Every row comes from one small tree of marks. The marks that hang from a mark follow it in brackets, in alphabetical order. Every link used is in the known rows. Which tree was each row made from?
Known rows
zibi{koru{vapud}}: [ 24.8  -4.1 -14.5  28.6   7.8   5.1  -5.7   9.3   1.7  -3.8   3.6   3.3
  20.1   9.9  12.0  -0.2   1.3   6.6 -15.8 -10.8  -5.3   9.8]
buti{dabop{natonid{vapud{peturuv}}}}: [ -4.1 -11.3  -5.0 -31.3   7.3   6.4   5.1  10.9  -0.6 -10.1  -9.4  -0.7
  17.4 -13.2 -12.0 -56.5   0.8  11.4  -8.4  11.4  -6.1  11.1]
koru{gifa vapud{peturuv}}: [ 59.3  -7.9 -22.5  24.2  18.1   6.7   4.3  -4.2  -2.2  -2.2 -32.4   6.0
  18.9   1.3  -7.2 -23.6 -11.6   1.7 -10.0  -3.6  -3.7  14.7]
zibi{koru{gifa}}: [ 54.2  -4.3 -14.7   4.9   5.1   5.3  -7.0  -7.7   1.1  -4.9   3.8  10.6
  18.0   7.7  11.6  -3.9   0.1   6.6  -3.0 -10.7  -7.8   0.9]
dabop{natonid{vapud}}: [ 15.0 -10.6 -10.1  -0.6  11.6   6.3  -0.2   9.6   1.6  -2.3   7.7   1.7
  15.5 -13.3 -15.6   1.5   2.6   3.3  -8.1  14.7  -5.8  11.5]
natonid{dabop vapud{koru{gifa{nekil}}}}: [ 13.3   0.2 -19.1 -22.7  25.4   3.2   5.0 -11.6   3.1  -2.2  39.4  -5.6
  19.3  11.5 -16.2  33.3 -11.0   4.4  -6.2 -10.5  -4.8   0.8]
natonid{dabop vapud}: [-30.1   1.4 -17.3 -14.9  19.4   4.7  -3.6   7.3   5.7   0.6  34.6   3.8
  18.8  -3.6 -18.0  30.1 -15.1   5.7  -9.9  -1.9  -5.3  -5.0]
mubu{zibi{koru{gifa{nekil}}}}: [ 62.7  -5.2  -9.6   3.0  13.0   1.2  -1.1  -8.6  -1.3  -4.7  26.8  -9.6
  23.1  12.4  16.3  32.5   7.1   3.1   0.5 -12.0  -8.8   5.4]
koru{vapud}: [ 10.1  -6.2 -19.8  32.5  11.3   5.7   0.1  12.3   1.2  -0.7   9.2   0.0
  19.0   2.9  -8.7   4.7 -11.8   2.4 -15.8  -2.5  -5.9  13.5]
buti{dabop{natonid}}: [ -7.8 -12.5  -9.1 -27.3  -1.8   6.5   3.2   8.9   0.3  -8.7  12.5   0.2
  16.1 -11.6 -11.9 -43.9  -0.1  14.4  -1.0   9.9  -8.8   3.6]
vapud{koru{gifa{nekil}}}: [ 57.6  -7.6 -13.8   0.0  13.7  -0.9  13.3 -14.9  -1.2  -6.1  17.2 -12.0
  18.5  23.5  -6.2   7.8  -6.3  -0.9   2.9 -10.2 -10.5  10.0]
natonid{dabop{buti} vapud{koru peturuv}}: [-19.9  -2.7 -23.8 -29.2  36.4  -0.2  14.3   1.2   0.2 -10.5  24.1  -7.6
  25.3  18.2 -22.5  -9.5  -9.0   9.0  -1.2   1.3  -3.2  -3.5]
peturuv{vapud{koru natonid{dabop}}}: [ -5.5  -3.0 -38.8  10.0  13.2   0.4   5.4   6.3  -1.2   5.3  47.0  -0.9
  19.5  36.7  -4.4  28.4   5.9  -1.4  13.4   3.7  -3.7  13.9]
nekil{gifa}: [-43.5  -7.6  -9.9   8.7   8.2   1.4   6.3   4.2   1.2  -5.8  18.0  13.3
  19.9   1.6 -11.7  -5.7 -10.0   2.0   0.4   2.9  -8.7   5.8]
vapud{koru{gifa} natonid peturuv}: [ 63.1 -11.6  -5.0  -3.3  16.6  -1.5  15.2  -7.4  -4.1  -9.8 -21.8  -5.0
  22.5  44.9  -5.6 -10.2   9.6   3.1   8.8   4.3  -7.6   3.3]
natonid{dabop}: [-29.1  -2.4 -20.0  -9.9  10.9   2.3   0.8   5.0   5.2  -1.0  32.4   2.3
  18.3   0.8 -15.9  23.8 -13.5   5.3   3.7  -1.5 -10.0 -14.7]
vapud{koru peturuv}: [ 23.1  -9.2  -1.7   6.3  19.4  -4.9  22.1   8.8  -3.0  -9.9 -20.4  -6.6
  21.0  26.5  -7.5 -22.5  -1.3  -4.4   4.2  -1.4 -11.3   3.9]
peturuv{vapud{koru}}: [ 10.7  -3.8 -36.6  25.6  13.9  -0.5   9.7   9.9  -3.0   4.8  33.3   2.4
  17.3  21.2  -1.7   5.3  -2.1  -8.7   7.4  -2.2  -6.4  25.6]
zibi{koru{gifa vapud}}: [ 59.9  -4.3 -20.8  22.1   9.3   8.6  -8.7  -4.4   0.6  -2.7   0.9  10.5
  19.0   7.1  11.4  -1.0  -0.8   8.6 -13.8 -13.9  -3.5   9.6]
mubu{zibi{koru{vapud{natonid peturuv}}}}: [40.1 -6.8 -5.9 21.1 16.4  1.6 -0.4 11.2 -2.5 -5.5  7.0 -7.9 27.1 24.1
 15.9 26.3 16.5  6.7 -7.6 -4.0 -4.9  7.1]
vapud{natonid{dabop{buti}} peturuv}: [-10.7  -9.0 -21.2 -19.2  17.8  -1.4   9.4   0.0   0.5 -10.1  -5.0 -11.3
  25.6  28.9 -14.6 -16.3   0.8   9.6  11.9  15.3  -6.5  -9.1]
buti{dabop{natonid{vapud}}}: [ -8.7 -10.4  -7.7 -30.7   3.7   8.0  -0.1   9.9   0.6  -8.3  15.1   0.7
  16.2 -14.6 -13.1 -38.8  -0.8  14.2  -9.8   9.3  -6.1   9.7]

Which tree is each row?
[ 16.5  -5.7 -34.4  23.4  11.8  -0.1   6.8   8.6  -3.0   4.4  34.0  -2.4
  19.0  39.0   0.4  15.7   7.8  -4.5   9.7   5.2  -4.7  24.7] -> peturuv{vapud{koru natonid}}
[ 67.9  -5.1 -20.1  21.7   8.8   5.7  -4.5 -12.9   0.9  -4.1  -4.9  -5.0
  18.8   9.5  15.0  -4.8  -0.9   5.2 -13.4 -16.4  -4.6  17.3] -> zibi{koru{gifa{nekil} vapud}}
[ 12.7  -1.0 -13.8 -23.5  31.0   3.1  10.2  -3.8   0.7  -4.3   6.7   4.0
  20.6  11.4 -17.5   8.7  -8.4   4.1  -3.7  -6.5  -3.4  -4.0] -> natonid{dabop vapud{koru{gifa} peturuv}}
[ 42.8  -5.5 -39.1  18.6  11.7   2.3   4.8  -2.2  -4.3   5.1  32.2   3.6
  18.2  36.3  -0.1  14.2   6.3  -3.2  11.3   3.1  -3.3  24.8] -> peturuv{vapud{koru{gifa} natonid}}
[ -2.0  -8.3 -26.7  10.0  20.9   3.4   5.3   5.4  -0.2  -6.1  -6.1  -9.4
  25.1  22.8 -13.4 -10.3  -2.3  11.2  -5.0   8.6  -2.1   4.4] -> koru{vapud{natonid{dabop{buti}} peturuv}}
[ 32.1  -4.5 -10.0  23.9  15.0   3.4  -3.6  11.6  -1.2  -2.7  30.3  -3.2
  24.9  11.9  13.8  36.6   8.4   5.8 -10.4 -10.4  -6.1   6.4] -> mubu{zibi{koru{vapud}}}
[ 75.7 -11.0 -19.6  20.0  15.8   2.7   6.3 -16.2  -2.2  -4.5 -39.1 -17.4
  20.4  22.2  -1.0 -18.5  -1.3   0.5  -7.9   0.1  -3.6  23.8] -> koru{gifa{nekil} vapud{natonid peturuv}}
[ 62.8  -7.3 -26.4  23.6  12.9   6.1   1.1 -15.4   0.0  -1.0  -3.6 -10.7
  17.4   2.6  -4.7  -0.2 -14.1   0.9 -12.8  -9.4  -5.3  22.8] -> koru{gifa{nekil} vapud}
[ 21.0 -14.5 -21.3 -16.2  27.6   2.3  15.8   2.3  -3.5 -12.8   5.4  -9.5
  22.8   6.0 -21.8 -37.2   6.5   8.8   0.4  19.9  -3.3  13.4] -> dabop{buti natonid{vapud{koru peturuv}}}
[-12.8  -2.5 -42.4  11.7   9.5   2.4  -2.0   7.4   0.7   8.1  35.8   1.6
  18.1  20.8  -3.8  20.8   0.6  -1.1  11.2   8.3  -3.7  14.3] -> peturuv{vapud{natonid{dabop}}}
[ 45.5  -3.7 -12.1  -2.1  21.2   2.0   6.5  -8.1  -0.1  -4.4  20.1  -7.5
  18.7  15.2  -8.6  12.2  -8.1  -1.3 -11.3  -8.3  -6.2  17.5] -> natonid{vapud{koru{gifa{nekil}}}}
[  0.5  -7.5 -17.9  15.5  16.7   3.0   3.8   9.1   1.1  -3.1 -15.7  -6.1
  22.5  20.3 -10.3   1.2  -0.8   6.3  -7.3   5.1  -3.3   3.9] -> koru{vapud{natonid{dabop} peturuv}}
[-34.1  -0.2 -32.7 -25.6  25.5   4.9  -0.6   0.8   4.0  -4.2  50.3  -2.0
  22.8   0.6 -22.8  10.9 -17.3  12.6  -5.8   3.0  -3.4  -4.6] -> natonid{dabop{buti} vapud}
[ 18.8  -4.8  -1.7   2.3  25.4  -1.7  13.3  10.4  -1.1  -7.2 -10.0  -3.2
  21.0  17.4 -10.2 -11.0  -4.1  -4.1 -10.5  -1.3  -6.5  12.9] -> natonid{vapud{koru peturuv}}
[-27.0  -0.5 -29.0 -28.4  30.2   2.9   6.7  -0.3   2.1  -7.1  62.1  -5.2
  24.2  16.3 -24.1  17.6 -11.5  12.7  -4.2  -1.1  -3.3  -4.8] -> natonid{dabop{buti} vapud{koru}}
[ 46.4  -6.5 -29.5   7.9  12.8   6.8  -2.8 -19.4   1.9  -0.1  10.2 -13.7
  19.6  17.6  -7.4  25.0  -6.2   7.6  -7.0  -3.3  -2.7  11.2] -> koru{gifa{nekil} vapud{natonid{dabop}}}
[ 59.4  -4.5 -14.8  19.2  15.3   6.7  -5.6   0.9  -2.3  -2.2  28.6   2.1
  23.9   9.2  13.6  37.5   6.5   7.8  -8.9 -12.2  -4.6   6.2] -> mubu{zibi{koru{gifa vapud}}}
[ -0.6  -9.7 -16.8 -21.8  24.0  -4.0  18.9  -1.2  -1.7 -12.9   8.7 -15.0
  27.2  48.6 -15.7  -7.5   7.7  10.4  14.0   9.3  -6.6  -9.6] -> vapud{koru natonid{dabop{buti}} peturuv}
[ 66.3  -5.6 -15.0  17.9  15.9   3.9  -2.5  -6.4  -1.9  -3.2  23.4 -10.2
  23.8  11.5  16.1  34.7   6.8   5.1  -8.6 -14.3  -5.6  12.7] -> mubu{zibi{koru{gifa{nekil} vapud}}}
[ -8.3  -4.1 -48.9   2.9  17.5   0.8   7.5   2.5  -2.2   2.6  56.3  -4.7
  22.0  39.0  -7.9  16.0   4.7   3.0  15.4   6.9  -2.5  14.4] -> peturuv{vapud{koru natonid{dabop{buti}}}}
[ 72.2  -6.7 -19.0  19.6   7.1   5.8  -6.9 -14.2   0.6  -4.8  -4.2  -8.6
  20.3  23.3  16.5   3.6   7.3   7.4 -11.9 -10.4  -3.4  16.9] -> zibi{koru{gifa{nekil} vapud{natonid}}}
[ 31.1  -5.5 -10.6  27.5  12.4   2.8   0.1   9.7   0.2  -6.4 -27.1   1.7
  21.1  11.6  12.8 -21.9   3.6   3.3 -13.6  -8.9  -4.9  11.4] -> zibi{koru{vapud{peturuv}}}
[ 14.2 -13.0 -25.5 -16.0  22.6   4.8   9.3   1.1  -2.1 -10.1  34.1  -7.5
  21.5   3.8 -22.9 -15.9   4.1  11.5  -1.6  17.8  -3.3  12.4] -> dabop{buti natonid{vapud{koru}}}
[  8.9 -12.9 -28.5 -13.6  18.6   6.4   2.9   1.8  -0.5  -8.2  26.5  -5.3
  20.5  -8.3 -22.1 -20.9  -0.2  12.4  -3.3  21.3  -3.6  12.3] -> dabop{buti natonid{vapud}}
[ 64.2  -9.9 -19.9  21.8  15.6   7.1   1.5  -5.3  -2.7  -3.4 -32.1   1.6
  20.8  18.3  -5.4 -12.8  -1.4   5.6  -8.1   3.7  -2.3  14.5] -> koru{gifa vapud{natonid peturuv}}
[ 70.3  -6.9 -14.8  19.5  11.3   6.5  -4.6  -5.0  -1.3  -6.3 -28.4   5.1
  21.6  22.3  14.3 -14.8   9.7   8.9 -10.0  -6.0  -2.1  10.5] -> zibi{koru{gifa vapud{natonid peturuv}}}
[-22.5  -0.3 -12.9 -16.2  25.4   1.5   4.0   7.9   3.6  -3.1  -1.7   1.8
  20.3  -1.9 -16.6   3.5 -12.5   2.1  -7.0   0.6  -5.1  -3.8] -> natonid{dabop vapud{peturuv}}
[ 72.5 -12.3  -6.1  -4.3  17.1  -4.8  18.9 -15.3  -3.9 -11.1 -27.8 -20.0
  22.4  47.8  -2.3 -13.6   9.4  -1.5   9.4   1.8  -8.6  10.8] -> vapud{koru{gifa{nekil}} natonid peturuv}
[ 57.1  -9.1  -7.7   0.2  20.4  -1.4  18.9  -5.4  -4.2  -9.1 -22.1   0.5
  20.2  23.2  -7.7 -23.5  -2.7  -2.6   5.7  -4.4  -9.4   3.8] -> vapud{koru{gifa} peturuv}
[ 54.0  -9.0 -12.7  -0.9   9.9   2.6   5.3  -8.3  -1.9  -5.8  24.7  -1.3
  21.0  42.6  -7.6  22.3   5.9   7.4   5.3   1.3  -7.6   1.1] -> vapud{koru{gifa} natonid}
